Every row comes from one small tree of marks. Brackets hold a mark, then the marks that hang from it, in alphabetical order. Every link used is in the known rows. Which tree was each row made from?
In the rows, 100 means zero.
Known rows:
[besisad [ririr vuzu]]: 110  105  138  86  83  67  96  130  84  96  96  129  103  129  82  88  64  105  100  70  91  80  111  82  102  118  85  89  122  95  102  98  101  85  103  93  108  131  77  139  94  109  106  72  71  90  104  70  69  95  47  85  96  86  63  118  93  107  92  82  112  108  112  71
[sanuf [ririr [vuzu biri]]]: 120  68  101  89  71  95  87  107  94  100  108  101  103  119  93  89  95  130  128  62  81  68  129  130  114  108  87  99  89  113  130  72  93  76  88  65  75  127  98  114  107  121  69  81  92  97  119  78  86  123  81  121  97  104  105  91  99  109  99  71  75  113  107  89
[vuzu biri sumut tesuze]: 119  90  104  107  102  131  80  90  106  103  100  47  120  66  110  91  85  119  95  110  88  118  96  99  101  86  86  111  100  122  82  105  142  91  97  84  98  87  120  77  64  109  109  102  125  106  113  133  86  128  141  93  61  92  132  88  102  109  117  120  83  121  72  113
[tesuze zilo]: 117  117  86  89  91  96  107  90  106  97  87  126  100  49  73  102  76  98  66  105  77  76  100  57  122  91  110  80  119  64  79  117  81  96  93  74  122  91  84  108  106  117  115  71  94  75  112  117  84  96  106  64  73  96  71  83  112  96  119  63  82  96  58  81
[zimef [ririr vima vuzu] [sumut dovag]]: 65  95  74  93  103  101  95  98  100  85  125  142  78  125  124  105  130  81  121  115  112  74  104  119  84  106  149  93  91  81  123  80  51  99  80  179  67  84  119  93  159  49  91  121  78  125  86  81  110  62  96  149  151  92  121  131  63  86  73  83  132  84  160  111
[vuzu biri [tesuze zilo]]: 115  117  106  109  112  131  95  69  129  108  86  86  99  66  93  102  71  131  93  103  93  54  131  79  106  81  88  94  106  120  65  111  93  123  88  51  98  93  104  73  84  99  121  60  99  104  91  128  73  131  130  80  43  94  118  69  127  91  141  72  58  116  60  100
[sanuf [ririr vima vuzu]]: 95  75  74  101  69  68  102  109  130  92  88  87  108  113  80  128  102  109  103  96  119  78  84  126  114  86  94  86  78  63  129  85  93  85  103  108  60  107  106  117  103  80  53  93  109  98  130  82  117  123  43  135  128  109  88  111  82  115  63  86  109  80  132  82
[zimef [ririr vuzu] sumut]: 75  69  101  81  85  91  92  81  80  74  143  167  73  129  95  70  105  108  121  98  78  82  108  90  116  87  118  94  98  75  93  94  48  85  92  131  77  68  85  119  142  95  105  97  91  114  100  65  97  64  102  121  112  82  101  117  73  79  100  92  127  79  125  89
[vuzu tesuze]: 114  92  90  108  93  97  100  76  122  112  78  74  112  83  77  106  78  113  100  115  110  103  102  73  114  73  90  106  125  83  68  116  119  103  103  73  97  108  87  117  75  106  130  82  118  89  103  120  95  119  108  81  85  97  98  95  100  115  126  93  98  94  62  118
[besisad [ririr vima vuzu]]: 97  112  137  103  91  63  104  136  114  89  78  107  101  126  86  110  68  105  95  89  128  76  92  86  93  108  83  88  98  84  98  88  101  87  106  131  90  118  99  116  94  71  79  84  79  106  108  77  76  100  29  107  117  86  67  133  80  113  71  90  137  98  141  69
[vuzu sumut]: 119  89  90  85  84  92  87  109  79  89  105  84  118  49  81  89  97  82  79  113  69  141  71  83  124  96  106  101  119  74  92  116  141  65  99  97  119  94  101  106  85  135  105  121  111  69  133  124  97  88  112  75  94  91  84  107  82  116  90  115  107  99  73  95
[besisad ririr]: 112  116  128  83  94  64  100  126  82  103  78  106  111  106  82  106  49  117  103  76  106  98  124  57  114  114  88  104  110  85  78  105  121  76  100  75  120  122  81  150  66  132  127  85  87  79  104  98  68  88  50  63  98  78  67  119  96  119  111  78  121  111  84  94
[ririr vima [vuzu biri sumut tesuze]]: 97  79  111  133  89  117  84  100  136  78  94  60  111  90  113  100  104  101  90  123  107  103  66  130  85  83  89  108  93  108  104  84  119  104  100  153  60  95  137  32  97  49  62  96  108  127  113  100  98  139  110  140  89  104  124  96  85  98  63  130  98  103  139  80
[vuzu biri [sumut dovag] [tesuze zilo]]: 121  123  84  98  120  155  78  92  114  116  92  57  111  53  123  119  98  84  65  127  76  80  107  120  87  110  114  83  114  122  101  120  124  126  76  84  109  90  139  64  112  93  111  89  100  101  85  153  96  124  154  83  60  111  138  71  125  105  127  100  49  129  68  115
[sumut dovag [zimef [ririr vima vuzu]]]: 84  135  76  112  110  110  122  131  95  107  101  116  87  116  109  129  150  59  129  86  126  124  102  138  71  109  110  102  56  111  131  94  70  105  100  115  107  99  85  107  110  83  105  128  93  91  94  87  131  54  77  117  142  119  111  121  102  83  91  94  134  82  151  125
[sanuf [ririr [vuzu biri sumut tesuze]]]: 118  58  99  98  75  105  81  96  118  107  100  58  111  111  100  108  96  125  110  95  80  85  97  150  111  83  76  87  89  113  120  89  121  93  100  69  63  103  122  101  91  103  65  84  127  104  117  99  110  143  103  118  81  113  126  85  97  112  95  111  71  108  99  97
[vuzu [sumut dovag zimef]]: 116  133  82  89  99  126  101  129  76  104  104  86  125  53  107  108  135  40  89  97  88  165  91  115  92  122  127  106  98  102  124  129  142  76  98  86  131  111  98  118  93  141  124  131  106  46  117  131  108  73  102  77  98  122  107  107  111  107  107  111  107  93  86  146
[besisad [ririr vima [vuzu [tesuze zilo]]]]: 96  130  128  106  98  70  107  110  161  89  55  93  99  120  84  132  54  117  66  114  128  44  82  90  94  85  74  68  101  71  79  101  91  128  110  123  80  100  113  104  102  46  84  49  93  118  87  87  87  126  45  96  95  96  73  112  94  106  85  100  115  92  120  61
[besisad [ririr [vuzu [sumut dovag]]]]: 113  107  126  74  92  80  81  149  67  97  102  109  111  118  106  101  86  75  85  89  77  100  91  120  97  135  110  79  126  93  125  110  132  89  90  119  121  134  102  131  116  108  96  93  71  87  98  96  88  89  69  86  112  102  79  126  91  121  73  101  103  115  117  82
[zimef ririr [sumut [dovag biri]]]: 58  101  68  58  116  99  102  79  57  109  133  135  75  119  112  95  118  119  118  93  93  110  153  76  103  115  145  110  102  103  104  98  79  103  94  112  103  85  98  132  130  115  124  124  75  116  69  90  101  62  118  77  119  66  117  111  104  102  110  79  106  100  93  132
[tesuze vima zilo]: 117  120  92  102  125  88  120  64  100  103  93  152  101  73  84  89  77  93  69  108  107  73  80  29  124  114  109  94  113  59  59  105  66  98  100  70  152  89  93  104  98  119  115  88  107  88  79  110  100  84  118  87  98  102  45  57  111  89  127  92  86  100  38  69
[zimef [ririr [vuzu tesuze]] sumut]: 76  71  96  94  92  90  97  68  113  85  127  137  69  133  95  83  96  120  118  113  94  69  104  96  105  70  109  88  105  89  77  100  56  109  99  116  66  61  90  109  133  75  114  84  106  125  93  78  105  92  115  122  115  85  117  112  76  78  113  104  118  73  111  106
[zimef ririr]: 104  90  88  86  98  83  105  95  70  119  107  122  85  96  76  99  91  110  130  101  88  108  114  67  119  83  90  112  85  97  84  95  72  79  96  64  118  75  70  131  77  117  125  102  107  106  108  96  111  61  111  77  106  81  93  108  98  99  122  78  121  94  95  87
[ririr vima [vuzu biri sumut]]: 99  81  106  119  86  107  81  116  103  70  112  94  113  78  115  86  116  93  92  103  92  108  73  127  96  101  96  114  87  99  121  79  107  77  93  157  76  100  125  35  109  68  51  115  90  113  128  91  83  114  96  137  98  100  106  104  77  98  49  112  106  108  150  66
[zimef [ririr vima]]: 87  99  79  97  104  74  110  107  100  107  92  103  83  95  78  125  99  117  118  116  115  105  100  69  99  76  92  113  60  78  86  82  74  82  102  106  96  68  90  104  78  79  103  112  117  123  109  90  115  69  93  102  127  83  97  120  84  105  96  88  143  86  125  87
[ririr vima [vuzu tesuze]]: 97  92  98  125  87  82  101  87  154  85  73  80  99  104  84  111  97  104  91  126  132  83  67  106  96  72  92  99  112  75  92  97  95  118  109  146  62  106  101  75  110  43  76  86  105  111  112  99  103  132  79  124  111  104  96  107  80  105  75  102  113  78  129  84

Write each row's tree:
109  90  115  131  106  99  116  85  116  84  102  105  108  103  104  83  109  68  84  112  108  131  42  99  101  93  84  95  102  94  84  110  107  113  129  96  119  89  96  91  90  109  100  109  145  80  104  97  126  109  112  121  108  134  74  84  105  81  100  161  101  80  74  102
[ririr [vuzu [sumut zimef] [tesuze vima]]]
101  89  94  87  101  93  92  96  90  110  107  69  99  107  106  101  120  84  64  121  72  118  78  125  104  113  115  94  149  99  125  124  136  136  109  129  97  120  107  90  125  100  87  108  86  110  98  109  115  126  125  83  100  108  101  92  109  118  71  120  67  105  91  94
[ririr [vuzu [sumut [dovag biri]] tesuze]]
112  101  160  96  91  93  91  136  74  98  95  127  99  136  102  72  61  126  118  56  94  71  134  97  101  127  81  103  101  129  103  83  96  79  93  85  106  141  88  109  83  106  101  79  56  102  95  75  53  104  63  90  83  82  86  113  99  95  105  69  101  126  124  74
[besisad [ririr [vuzu biri]]]
85  122  74  69  113  105  113  119  57  119  120  87  97  87  104  119  144  84  104  89  81  173  114  105  96  117  110  114  73  123  128  124  120  97  117  78  131  84  87  125  85  151  117  146  115  91  98  102  132  63  113  50  105  101  107  106  130  108  105  125  104  101  90  125
[vuzu [sumut [dovag biri] [zimef ririr]]]
75  135  78  76  120  98  136  113  55  127  111  107  83  117  93  121  142  102  123  72  107  152  152  95  87  115  102  121  71  131  122  113  97  111  116  56  136  105  64  142  76  151  130  133  90  97  80  91  125  57  98  47  112  96  98  105  142  96  124  88  107  99  96  141
[sumut [dovag biri] [zimef ririr]]
108  105  152  112  113  70  110  96  107  115  77  115  103  158  95  91  49  116  102  93  125  63  90  68  100  106  74  90  127  87  67  95  98  117  121  89  116  121  90  127  87  89  109  70  103  107  74  84  91  103  69  106  108  101  57  100  91  102  105  114  106  101  87  70
[besisad [ririr [vuzu [tesuze vima]]]]
115  131  97  109  118  160  92  111  99  117  94  51  127  62  133  106  124  80  112  93  105  144  119  134  71  111  105  112  84  155  110  116  151  108  95  71  115  115  117  82  72  119  124  125  116  70  94  140  93  111  130  88  75  124  154  90  123  93  131  117  84  115  81  169
[vuzu biri [sumut dovag zimef] tesuze]
97  91  116  136  91  107  95  93  146  88  82  79  99  104  108  97  98  121  107  109  127  77  96  116  87  84  85  115  95  115  100  80  92  111  98  142  58  106  116  42  98  45  69  85  95  129  104  98  78  144  95  146  94  103  119  97  92  90  79  97  102  103  140  89
[ririr vima [vuzu biri tesuze]]
110  81  101  91  101  118  81  122  45  111  135  119  86  113  116  87  125  85  125  94  50  106  103  138  86  121  104  100  85  137  132  83  86  93  76  109  106  89  99  81  126  103  89  113  72  128  94  90  115  69  144  111  112  100  129  105  99  85  92  92  87  121  138  80
[zimef [ririr [vuzu biri [sumut dovag]]]]
113  95  109  103  73  94  100  119  87  70  117  118  109  75  90  84  129  57  89  90  72  143  64  118  107  101  99  92  100  95  118  115  113  78  117  104  108  98  81  101  98  128  93  114  105  60  133  91  102  94  90  94  94  122  84  106  102  86  84  127  108  81  107  101
[ririr [vuzu [sumut zimef]]]
80  87  82  79  101  103  87  94  67  98  140  161  72  129  120  83  123  86  128  97  79  79  119  120  98  111  148  90  111  90  121  92  51  97  72  140  86  87  93  119  163  86  112  112  67  108  88  86  103  54  111  127  141  89  121  122  72  82  100  77  114  92  130  115
[zimef [ririr vuzu] [sumut dovag]]
96  76  74  104  76  73  105  90  160  105  74  56  110  121  80  139  93  119  100  112  131  70  80  136  107  69  85  85  86  72  111  83  103  108  110  106  49  99  117  114  103  62  55  77  125  105  117  91  122  140  56  133  122  117  103  109  86  129  73  101  104  75  123  100
[sanuf [ririr vima [vuzu tesuze]]]
109  79  113  128  105  87  113  64  112  102  95  124  96  122  94  72  82  99  99  111  111  82  68  82  111  90  94  102  136  82  70  94  83  121  109  99  105  111  90  94  107  86  103  88  108  107  84  88  103  111  111  121  112  118  72  78  94  95  101  110  88  93  74  84
[ririr [vuzu [tesuze vima]]]
99  108  138  111  96  62  109  120  142  94  69  81  102  135  84  123  64  118  86  107  138  67  90  95  91  87  74  90  102  85  88  91  111  116  115  131  77  113  102  106  89  53  89  72  101  114  95  89  89  117  36  111  109  95  86  125  86  110  75  103  131  92  132  79
[besisad [ririr vima [vuzu tesuze]]]
113  104  111  119  137  135  100  62  123  104  93  87  113  64  122  92  69  110  64  122  97  80  79  61  103  101  91  97  99  105  51  106  109  113  101  72  129  73  138  55  79  101  101  89  133  110  76  131  106  124  164  101  67  106  101  47  113  88  132  131  67  122  36  80
[vuzu biri sumut [tesuze vima zilo]]
71  107  79  64  107  108  94  75  74  98  124  118  103  91  121  85  110  113  91  93  102  113  154  78  103  130  162  111  138  86  110  113  111  100  87  130  102  119  103  123  136  122  119  124  63  85  88  110  67  84  100  82  107  72  107  106  102  113  97  72  88  107  73  139
[zimef [sumut [dovag biri]]]
101  103  76  74  113  100  95  88  89  125  91  36  114  83  103  122  114  92  64  125  91  138  99  104  103  107  120  103  136  107  107  128  160  128  107  110  112  113  114  111  92  114  105  115  111  106  96  128  115  123  128  50  93  99  111  94  114  136  97  123  75  112  57  119
[vuzu [sumut [dovag biri]] tesuze]
118  56  96  86  69  103  78  112  86  95  116  83  108  102  91  88  103  115  110  77  64  93  102  143  118  106  87  89  85  106  136  81  115  67  90  78  76  107  113  103  104  121  59  97  108  94  122  90  95  124  95  119  90  107  112  94  97  111  83  101  79  116  107  81
[sanuf [ririr [vuzu biri sumut]]]
86  144  67  103  115  115  125  128  96  120  88  97  99  96  108  138  143  69  133  94  136  138  119  111  72  104  107  119  49  113  114  96  88  98  100  91  119  92  85  122  86  98  128  136  105  82  91  113  128  52  79  101  135  114  117  120  111  97  117  89  143  83  133  144
[sumut dovag [zimef [ririr vima]]]
61  141  68  92  124  101  135  116  87  125  98  91  87  119  103  145  147  103  118  87  144  151  135  100  76  108  105  124  52  127  123  105  93  110  123  95  114  97  84  121  77  112  115  142  96  109  87  90  129  61  77  71  126  96  110  117  135  103  106  99  127  88  121  138
[sumut [dovag biri] [zimef [ririr vima]]]
114  93  119  136  135  125  100  59  106  118  89  96  109  103  117  74  67  139  119  101  133  84  112  53  101  96  82  131  107  124  57  84  101  111  99  65  120  108  110  81  63  104  120  102  115  112  74  116  85  118  137  115  85  95  102  62  113  93  139  101  79  120  51  113
[vuzu biri [tesuze vima]]
117  133  100  97  107  156  89  132  63  104  114  83  128  58  136  90  133  66  111  76  92  157  132  126  78  134  120  117  83  146  131  107  143  75  84  78  128  118  108  85  83  136  124  139  91  54  109  132  87  82  117  95  83  112  130  95  118  92  116  102  91  124  94  148
[vuzu biri [sumut dovag zimef]]
106  68  96  87  86  72  96  113  62  94  128  123  75  108  79  96  111  88  105  115  51  116  66  105  118  83  89  92  94  90  109  96  77  82  103  108  108  65  88  108  104  106  87  104  111  120  117  74  125  72  124  94  105  98  95  110  82  95  84  115  114  92  122  62
[zimef [ririr [vuzu sumut]]]
75  73  118  104  99  114  84  69  106  91  134  134  69  130  120  69  93  138  135  95  88  61  128  108  95  76  98  105  88  125  78  83  52  109  87  109  58  66  105  83  122  68  112  83  100  134  84  79  90  96  133  139  93  82  139  106  87  65  122  95  102  98  121  112
[zimef [ririr [vuzu biri tesuze]] sumut]
97  111  92  125  90  84  106  83  175  85  72  88  90  85  75  122  91  98  57  132  117  52  63  104  98  71  98  77  112  64  84  103  76  135  98  135  67  81  106  66  121  39  68  65  100  114  102  100  104  133  85  118  95  114  84  94  94  100  75  96  97  79  115  68
[ririr vima [vuzu [tesuze zilo]]]
86  144  83  81  105  113  125  110  64  116  97  100  104  88  101  109  135  96  95  69  112  152  150  94  93  136  124  121  101  123  126  120  124  109  110  69  138  136  69  130  82  152  125  130  77  63  92  108  98  80  83  52  104  100  89  94  146  109  119  81  90  102  79  154
[sumut [dovag biri] zimef]
111  96  125  114  84  126  93  124  77  71  125  119  113  74  114  71  126  81  106  67  69  135  94  129  91  113  88  109  84  130  121  98  112  72  105  91  100  100  91  67  92  127  91  114  93  71  131  84  77  100  107  107  72  110  107  94  106  76  94  112  93  111  121  105
[ririr [vuzu biri [sumut zimef]]]
117  71  107  119  107  89  101  76  114  97  106  104  107  107  101  85  91  79  76  128  93  102  30  90  113  99  94  92  129  74  77  105  105  113  115  119  108  96  111  84  112  94  88  98  129  104  104  103  122  120  128  123  109  123  71  78  84  102  82  144  93  95  73  75
[ririr [vuzu sumut [tesuze vima]]]
115  114  112  129  136  131  113  48  124  118  80  109  101  81  112  85  58  135  85  103  121  51  110  46  106  101  80  108  99  110  46  97  75  130  99  53  127  94  118  70  82  99  116  74  118  115  60  122  86  125  144  104  67  100  93  43  133  83  149  88  62  121  41  90
[vuzu biri [tesuze vima zilo]]
